What can hang from each mark
potuge: pupi
mamup: duver zakuz
pupi: duver fegeb potuge
fegeb: pupi
zigut: rugikot vokego
zakuz: mamup pupi
karor: zigut
vokego: pupi
rugikot: zigut
duver: mamup pupi

Every row comes from one small tree of marks. Brackets hold a mark, then the marks that hang from it, in alphabetical order. Every link used is in the known rows. Which tree was each row made from?
In the rows, 128 means zero.
Known rows
{mamup duver}: [144 138 121 154 151  96 108 134 118 131 159 127 107  94 164 110 164 119
 103 135 107 152 114 159]
{mamup {duver {pupi fegeb}} zakuz}: [141 173 100 170 168  74 116 166 135 100 176 144 111 110 146 105 153 144
 113 113 111 130 134 138]
{karor {zigut {vokego {pupi {duver mamup} fegeb potuge}}}}: [109 151 106 117 159 125 120 110 111  86 132  80 115  91 134  92 118 123
 126 134  90 147 130 117]
{vokego pupi}: [132 149  90 134 110  93 108 162 122 126 134 103 124 108 120 118 128 115
 196 136 110 120 133 110]
{zakuz pupi}: [135 143 128 150 142  99 130 154 116 132 164 103 146 116 136 110 134 142
 188 108 132 145 116  91]
{karor {zigut rugikot vokego}}: [ 77 159 143  99 120 164 135  79  86 108 130 101 139 116 112 105 130  86
 149 102  73 131 113 131]
{karor {zigut rugikot {vokego {pupi duver fegeb potuge}}}}: [106 139 123 109 141 163 107  82  91  91 131  87 118  91 108  95 115  84
 138 139  72 144 127 128]
{vokego {pupi duver potuge}}: [168 121  75 152 143  80  75 155 128 128 149  96 107  90 126 102 127 121
 114 168 108 155 130 128]
{potuge {pupi {duver mamup} fegeb}}: [121 155  48 154 169  98 121 166 145  99 200 115 110  99 167  99 115 151
 166 156 106 162 171  85]
{zigut {vokego {pupi duver}}}: [110 136  83 132 125  96 126 134 106 127 139 100 109 103 118 103 138 111
 139 170  97 136 127 107]
{mamup duver {zakuz {pupi fegeb potuge}}}: [174 147 128 196 194  86  99 148 122 116 180 125 122  88 155  98 146 153
  90 110 123 151 124 136]
{rugikot {zigut {vokego {pupi duver fegeb potuge}}}}: [122 132 126 101 179 130 106 112 103  72 135  99 113  84 156  75 127 134
 141 150  97 124 116 132]
{rugikot {zigut vokego}}: [ 93 151 146  91 160 130 135 109  98  90 134 113 134 109 160  84 142 136
 154 114  98 111 102 135]
{zigut rugikot {vokego pupi}}: [ 80 147 102 113  90 150 127 105  88 146 144 132 127 100  80 103 123  69
 179 161  75 132 127 111]
{fegeb {pupi {duver {mamup zakuz}} potuge}}: [125 137  58 152 165  83  99 157 141 125 180 125 117 110 150 123  84 157
  69 106 114 180 142 107]
{pupi {duver mamup} fegeb potuge}: [161 121  66 177 218  98  93 129 127 120 191  89  91  61 161  89 121 124
  71 169 114 206 151 129]
{fegeb {pupi potuge}}: [124 131  96 121 146 112 107 159 117 111 163 101 124 120 148 144  84 137
 117 102 108 155 138 106]
{karor {zigut rugikot {vokego {pupi duver}}}}: [ 92 148 121 105 119 154 116  83  95 102 124 100 126 104 104  97 123  88
 147 127  73 135 119 126]
{zakuz mamup {pupi fegeb}}: [156 148 139 147 195 129 120 144 113 130 202  76 166  89 135 106 119 157
 219 106 140 165 140  70]
{zakuz mamup}: [128 166 129 129 154 110 125 141 115 162 186  98 169 114 135 116 143 141
 170  91 117 146 126 114]

Which tree is each row?
[106 145 133  92 163 136 121 115 100  71 127 102 121  93 153  83 127 131
 181 135  98 108 117 123] : {rugikot {zigut {vokego {pupi fegeb}}}}
[126 128  59 142 165  91  97 154 139 124 179 119 110 104 153 122  83 150
  75 121 113 188 140 107] : {fegeb {pupi {duver mamup} potuge}}
[148 134  69 168 180  70  97 141 140 158 187 122 113  86 152  82 139 141
  40 150 112 199 123 143] : {pupi {duver mamup} potuge}
[143 165 121 128 169  97 111 154 133 145 201 126 147 100 142 100 150 154
 138 119 114 160 124 129] : {zakuz {mamup {duver pupi}}}
[159 147 110 192 183  82 111 149 118 121 175  99 140 112 137 106 134 148
 122  96 128 144 132 105] : {mamup {zakuz {pupi duver fegeb potuge}}}
[ 95 210  59 141 148  49 141 202 169 144 201 176 147 122 122  81 124 180
 115 104 114 154 136 107] : {duver {mamup zakuz} {pupi potuge}}
[193 120 124 164 229 115  88 137 119 132 218  69 149  72 141  89 119 163
 137 136 137 200 137  88] : {zakuz mamup {pupi duver fegeb potuge}}
[111 164  50 147 143  78 123 174 154 125 197 137 126 116 160  94 127 163
 143 143 105 158 151  95] : {potuge {pupi {duver mamup}}}
[137 151  95 119 168 101 120 177 125  87 181 101 114 110 133 111 121 128
 157 149 109 149 147 108] : {duver {pupi fegeb potuge}}
[141 112  76 138 162  99  90 148 123 110 168  98 108 113 152 134  90 137
  79 121 110 174 137 112] : {fegeb {pupi duver potuge}}
[ 99 151 112  99 160 114 120 118 118  92 137 126 122  92 153  67 131 147
 149 138  99 124 111 127] : {rugikot {zigut {vokego {pupi {duver mamup}}}}}
[110 173  48 157 144  70 126 178 157 127 198 143 132 123 156  94 128 170
 137 128 106 149 152  95] : {potuge {pupi {duver {mamup zakuz}}}}
[ 97 191  61 120 146  65 137 196 165 140 199 165 134 110 129  81 121 166
 127 133 113 171 134 107] : {duver mamup {pupi potuge}}
[158 137 106 140 179  96 100 158 129  97 180 125  92  84 158  99 145 129
 100 164 106 164 131 148] : {mamup {duver {pupi fegeb potuge}}}
[148 161 120 131 181 106 110 150 129 132 202 115 140  91 145 102 144 149
 148 126 115 163 133 125] : {zakuz {mamup {duver {pupi fegeb}}}}
[137 140  91 170 161  77 121 149 139 144 180 121 132 101 142  89 133 155
 146 127 136 179 120  91] : {zakuz {pupi {duver mamup}}}
[107 189  85 174 163  78 140 163 143 152 186 144 151 101 138  91 123 164
 144  88 127 158 137  98] : {duver {mamup {zakuz {pupi fegeb potuge}}}}
[135 178 101 166 151  60 118 172 142 119 174 160 122 123 142 102 161 152
  98 104 110 127 120 144] : {mamup {duver pupi} zakuz}
[152 160 123 128 176  97 104 155 132 147 206 124 147  95 142  96 147 157
 116 125 113 167 123 135] : {zakuz {mamup {duver {pupi potuge}}}}
[184 138 149 152 202 104  91 148 128 156 216 110 160  75 145  84 137 179
 113 123 132 189 112 116] : {zakuz {mamup duver} {pupi potuge}}
[157 156 123 131 190 107 102 152 128 134 207 113 139  87 146  98 142 151
 127 131 114 169 132 130] : {zakuz {mamup {duver {pupi fegeb potuge}}}}
[173 130 120 163 212 115 104 135 120 130 208  73 149  82 140  97 123 157
 181 126 141 185 140  77] : {zakuz mamup {pupi duver fegeb}}
[110 145 136  89 159 126 115 121 104  85 131 111 129  96 151  77 130 140
 149 135  95 112 107 133] : {rugikot {zigut {vokego {pupi potuge}}}}
[167 153 129 193 176  73 101 153 128 135 178 140 132 100 151  94 155 161
  74 100 121 148 110 142] : {mamup duver {zakuz {pupi potuge}}}
[109 140 125  97 158 120 114 114 107  83 129 112 121  98 152  76 135 137
 151 139  98 115 108 131] : {rugikot {zigut {vokego {pupi duver}}}}
[154 166 103 170 181  74 105 168 135 102 183 141 110 103 147  99 150 147
  83 121 108 140 132 146] : {mamup {duver {pupi fegeb potuge}} zakuz}
[166 122  93 176 205  97 102 145 129 121 192  94 116  73 150  86 116 149
 125 151 133 198 137  93] : {zakuz {pupi {duver mamup} fegeb potuge}}
